Each row was made from one path, in order. Every step used is in the known rows, and no mark comes twice. Write each row's path.
Known rows
G > V > E > U > C: [ 17  15  -3 -12  20   5  10 -40  13   6 -40  62   0  22   6  -6  31   2
  -7 -16  12  39 -21  28  36 -14  39   1]
A > N: [  4   8   4 -25 -11  28   3 -47  21   5  -7  41 -10   1  12 -26  22  -9
  -9  -7  -6  -8 -23  19  10 -22  26   7]
G > U > E > V > N: [-22   7   6   1 -35   5  -8 -49   2   6  17  32  -5   7   4 -16  21 -11
  16 -14   8  49 -21   7   1 -23  42  -1]
G > V > E > U > Y: [ 18  13   7   0  21  31   7 -40   8   3 -24  61  -6  11   7  -9  12  16
  -5 -15  15  25 -35  28  21  -6  41   0]
A > N > U > E > V: [-19  -3   5   3  -5  10  -9 -47   2   6  32  48  -6   1  10 -20  14  -6
 -33 -11   0  44 -22 -13   3 -22  47   6]
U > E: [  3   4   3 -24 -12  10   4 -32  21   7  11  52 -14  10  13 -16  11 -10
  -2  -8   3  24 -25  23   9 -18  29  11]
A > N > U > B > K > D: [ -9   0   3  -9  12  20   2 -32  32  -5 -12  20 -13  -3  13 -24  13  -8
 -32  -5   9 -19 -21   4  -9 -15  37 -21]
U > C > W: [ 14  -4   5 -26 -24  11  20 -39  23   3 -36  50  -6  21   2 -11  24  -7
 -14  -6  19   0 -25  25  18 -22  28   3]
N > U > G > V > E: [ 17  16  10  -3   8  38  10 -32  -3  11 -23  72  -6  11   7 -12  25   1
 -25 -11   7   9 -33   2  -8 -17  40  -4]
D > K: [  6   6   0 -23 -19  24  -2 -16  10   9 -19  43 -14  12  16 -18  25  -7
   4  -5   8  -7 -32  30  47 -30  37  -7]
U > Y > W: [ 13  -3  13  -9 -10  40  15 -32  -8   2  -2  50 -10  14  12 -17  17  12
   4 -12  -5 -13 -31  24  12 -14  31   1]
D > K > B: [ -3  14   2 -15 -17  28  12 -14  16   1 -26  48   1  13  20 -14  18 -11
  11  -8   6 -10 -33  28  44 -18  40 -10]
E > U > C > W > Y: [ 13  -8  -1 -17   7   4  11 -45  24  -1 -35  51  -7  21  -8  -8  24  -3
 -24  -6  16 -10 -23  11  28 -28  28   3]
N > U: [  2   4   6 -12  14  21  -4 -25   9   2 -15  55 -12  12  16 -17  22   0
 -24  -4  -1 -16 -27   4   6 -17  28   4]
G > V > N: [ 16  21   8 -13 -10  24   9 -45   8   2 -31  31  -8   7   6 -19  29  -8
   9  -8   6  18 -25  23  18 -20  26  -4]
N > U > G: [  4   1   8  -4  12  36   3 -32   5   7  -8  61 -11  11  15 -16  24   5
 -25  -4   5 -42 -31   6 -11 -19  33   4]
W > Y > U: [  3  11   5 -30 -23  27   2 -28  24   6 -16  47 -13   9   5 -16  23 -13
   0  -2 -16 -14 -27  -5  18 -36  21  -1]
U > E > V: [-18  -1   8 -10 -30   9  -3 -30   7   7  19  46  -9  14  11 -13  13  -8
  -1 -10   9  36 -26  12  12 -23  43  12]
W > Y > U > L: [  5   8   3 -16 -26  20   6 -35  35   5 -21  55 -13   1   3 -18  21 -16
  -1  -6  -8   6 -15  -8  10 -31  22   1]
W > Y: [  2   7   4 -28 -17  24   3 -28  19   0 -19  48 -15  10   4 -16  21 -12
  -6  -2  -6 -16 -25   2  10 -33  23   7]
Y > W: [ 12   2   9 -20 -10  26   8 -27  -9   6  -6  44  -9  18  13 -20  27  -4
   4 -11 -13 -10 -25  25  19 -23  24   2]
E > V > N > U: [-23   3   7   2  -8  25  -8 -36 -10   2 -13  32  -8  10   8 -19  34   0
 -15  -9   7  12 -26  -9  10 -22  41  -6]
V > N > U > C: [ -2   6  -4 -12   8  13   6 -44   9   2 -31  44  -6  13   9 -16  40   1
 -18 -10   6  11 -17   3  14 -15  29  -5]
A > N > U > C > W: [ 13  -6   3 -14   1  13  14 -56  19   3 -24  52  -4   8   1 -18  24  -4
 -45  -7   7   9 -21   0   9 -20  31  -1]
A > N > U > G > V > E: [ 19  17   7  -4   8  42  11 -53  -1  12 -12  66  -4  -1   4 -20  24  -2
 -33 -13  -1  18 -29  -2  -9 -19  39  -4]
C > U: [  3   4  -2 -25  10  10   1 -34  36   5 -21  47 -13  13   9 -18  27 -13
 -18  -5  11 -24 -29  31  14 -22  24   1]
B > K: [ -1   2   6 -27 -12  24   2 -13  18   6 -19  41 -10  12  15 -21  25  -9
   3  -2   7 -16 -31  31  15 -23  27 -15]
C > U > B > K: [ -2  -4  -5 -27   6   2  16 -25  49   5 -27  48 -16  10   7 -17  26 -17
 -17  -3  26 -35 -27  37   7 -17  29 -20]
C > W > Y: [ 12  -1  10 -29 -29  24  10 -34  21   0 -27  45 -15  11  -7 -15  15 -15
 -18   0   6 -12 -32   3   9 -34  22   3]

Write each row's path
[-18  -4  -1 -11  -9  -5  -4 -36  26   8  15  47  -9  14   6 -12  18 -16
 -19 -11  18  28 -28  19  13 -25  42   5]
C > U > E > V
[ 22   9   9   5  29  26   7 -43   8   6 -17  52  -5  15  10 -12  23   8
  -5  -9  12 -33 -29  34   9 -17  36   6]
E > U > G > V
[  2   4   3 -10  17  36   1 -37  14   5 -13  60 -10  11  12 -13  15  17
  -8 -15  13   7 -35  28  17  -4  37   1]
V > E > U > Y
[ -2   8   2 -10   9  26  -3 -39   4   3 -19  38 -12   6  11 -22  32  -1
 -16  -7   1  -1 -25   2   7 -16  25  -7]
V > N > U
[ 23   8   4  -8  -4   9  21 -54   8  -3 -50  44  -4  12 -16  -9  31  -9
 -33  -6  13  33 -22 -19  15 -30  28 -12]
G > V > N > U > C > W > Y
[ 19  16   1  -7   9  25  16 -58  24   8 -28  38  -7   7  -1 -19  36 -10
 -10 -10  21 -18 -31  31   2 -24  28 -11]
C > U > G > V > N
[ 27   9   9   3  22  33  12 -39 -18   6 -13  59  -4  17   6 -10  18  18
  -1 -21   1  29 -33  28  29  -8  40  -6]
G > V > E > U > Y > W
[-14  -7   3  -4 -26  12  10 -49   0  -2 -33  36  -4  16 -15 -10  35  -7
 -34  -7  17  26 -23 -30  15 -34  40 -10]
E > V > N > U > C > W > Y
[ 10  -5  12   2  15  38   8 -30 -15   1   0  58 -10  14  14 -16  17  18
 -18 -12  -8 -14 -30   3   5 -11  34  -2]
N > U > Y > W
[  4   9   2 -29 -26  12   2 -33  29  10  14  53 -13   6   3 -14  12 -16
  -1  -6 -12  25 -25  -6  15 -33  24   2]
W > Y > U > E
[ 15   4  10 -31 -35  28   9 -34  25   7 -24  45 -12  10  -7 -15  18 -15
 -12   0  -2 -12 -33  -5  17 -38  19  -6]
C > W > Y > U
[-14  -6  13  16  -8  41   3 -42 -34   0   4  35  -5  12   7 -18  30  18
 -11 -17   0  13 -30 -10  10 -14  45 -13]
E > V > N > U > Y > W
[ 22  13  14  -6  -7  34  15 -37   9   7 -20  54  -7  13   9 -13  22  -2
   0  -6   9 -23 -30  26  -2 -23  34   6]
U > G > V
[-20   1  -5  -9 -13  -1  -3 -50  22   8  11  30  -9   9   2 -18  28 -16
 -11 -15  21  42 -27  17  16 -24  39  -5]
C > U > E > V > N
[  9   8  10 -18 -19  42   9 -34  20  15  -8  53  -8  11  13 -18  26  -1
   4  -5  -3 -41 -33  18   4 -24  28  -1]
Y > U > G
[-22  -2  10  12  -8  39  -2 -41  -8  -2  -6  37  -8   6   9 -17  24  16
 -16 -11  14   8 -31 -11   3 -13  46  -6]
E > V > N > U > Y
[ 14  18   7  -2  14  22   3 -42   0   1 -30  39  -8   6   7 -18  30  -2
 -15  -8   2  18 -25   2  11 -16  28  -8]
G > V > N > U
[ 13  14   5   0  13  12  17 -48  12  -1 -33  46 -13   5   4 -14  26  -4
 -16  -8  12   7 -19   1   1  -9  30  -7]
G > V > N > U > B
[ 17   1  13 -23 -36  42  16 -42  23  11 -17  52 -10  10  -8 -15  20  -9
 -13  -1   3 -39 -37  -3   1 -39  25  -6]
C > W > Y > U > G
[-20   3   4  -8 -33  13  -1 -44   4   7  16  30  -9   8   6 -18  22 -10
   7 -14  12  51 -24  10  14 -22  40   2]
U > E > V > N
[  6   2   0 -16   9  25   8 -40  31   9 -13  54 -11  13   8 -17  29  -8
 -20  -6  16 -52 -32  33  -3 -24  29   1]
C > U > G
[  2   6   6 -15 -13   6   9 -39  27   1 -19  57 -16   9  10 -12  16  -8
   7  -5   7 -29 -16  20 -12 -13  31   7]
G > U > B
[ 19  10  13   5  18  31   9 -34   0   5 -18  62  -7  12  10 -12  22   5
 -24  -5   6 -25 -30   5  -8 -19  37   2]
N > U > G > V
[  4   2  -5 -24   8  -4   2 -40  41   8   7  52 -14  10   8 -16  16 -16
 -20  -9  14  15 -28  30  11 -19  26   4]
C > U > E
[ 26   7   0 -17   3   5  19 -47  14   3 -52  61  -3  21 -16  -3  25  -7
 -24 -11  18  43 -26   7  32 -27  35  -4]
G > V > E > U > C > W > Y
[ 12   1  14  -2 -13  32   7 -38  -9   2   0  53  -7  13  10 -14  15  10
  14 -13  -9 -15 -27  21  -2 -14  33   0]
G > U > Y > W
[ 20  14   6   7  25  30   8 -56   4   7 -23  37  -5   9   4 -17  33   8
   2 -12  15 -19 -28  32  12 -16  32  -4]
E > U > G > V > N
[  0   5   0   3   8  19   2 -45  16   2 -24  45 -12  -3   9 -24  30  -5
 -18 -11   8  19 -13   0   0 -12  25  -3]
V > N > U > L
[ 17  17   4 -10  21  17   0 -34   7   7 -30  56  -6  15   7 -12  23   0
  -5 -13   7  28 -29  28  28 -14  34   0]
G > V > E > U
[  6   8   5 -24 -19  13   2 -32  28  13  14  52 -11   9  14 -16  13  -9
   4  -8  -6  25 -27  16  18 -21  25   2]
Y > U > E
[ 15  15   4  -1  13   8   4 -47   4   5  -1  45  -8   3   5 -16  18  -5
 -16 -11   5  56 -23   2   8 -14  31  -5]
G > V > N > U > E
[ -2   6  -1 -10   8  12  -2 -44   9   6  10  43 -12   3   9 -20  20  -4
 -18 -11   5  39 -23   1   4 -13  27  -3]
V > N > U > E
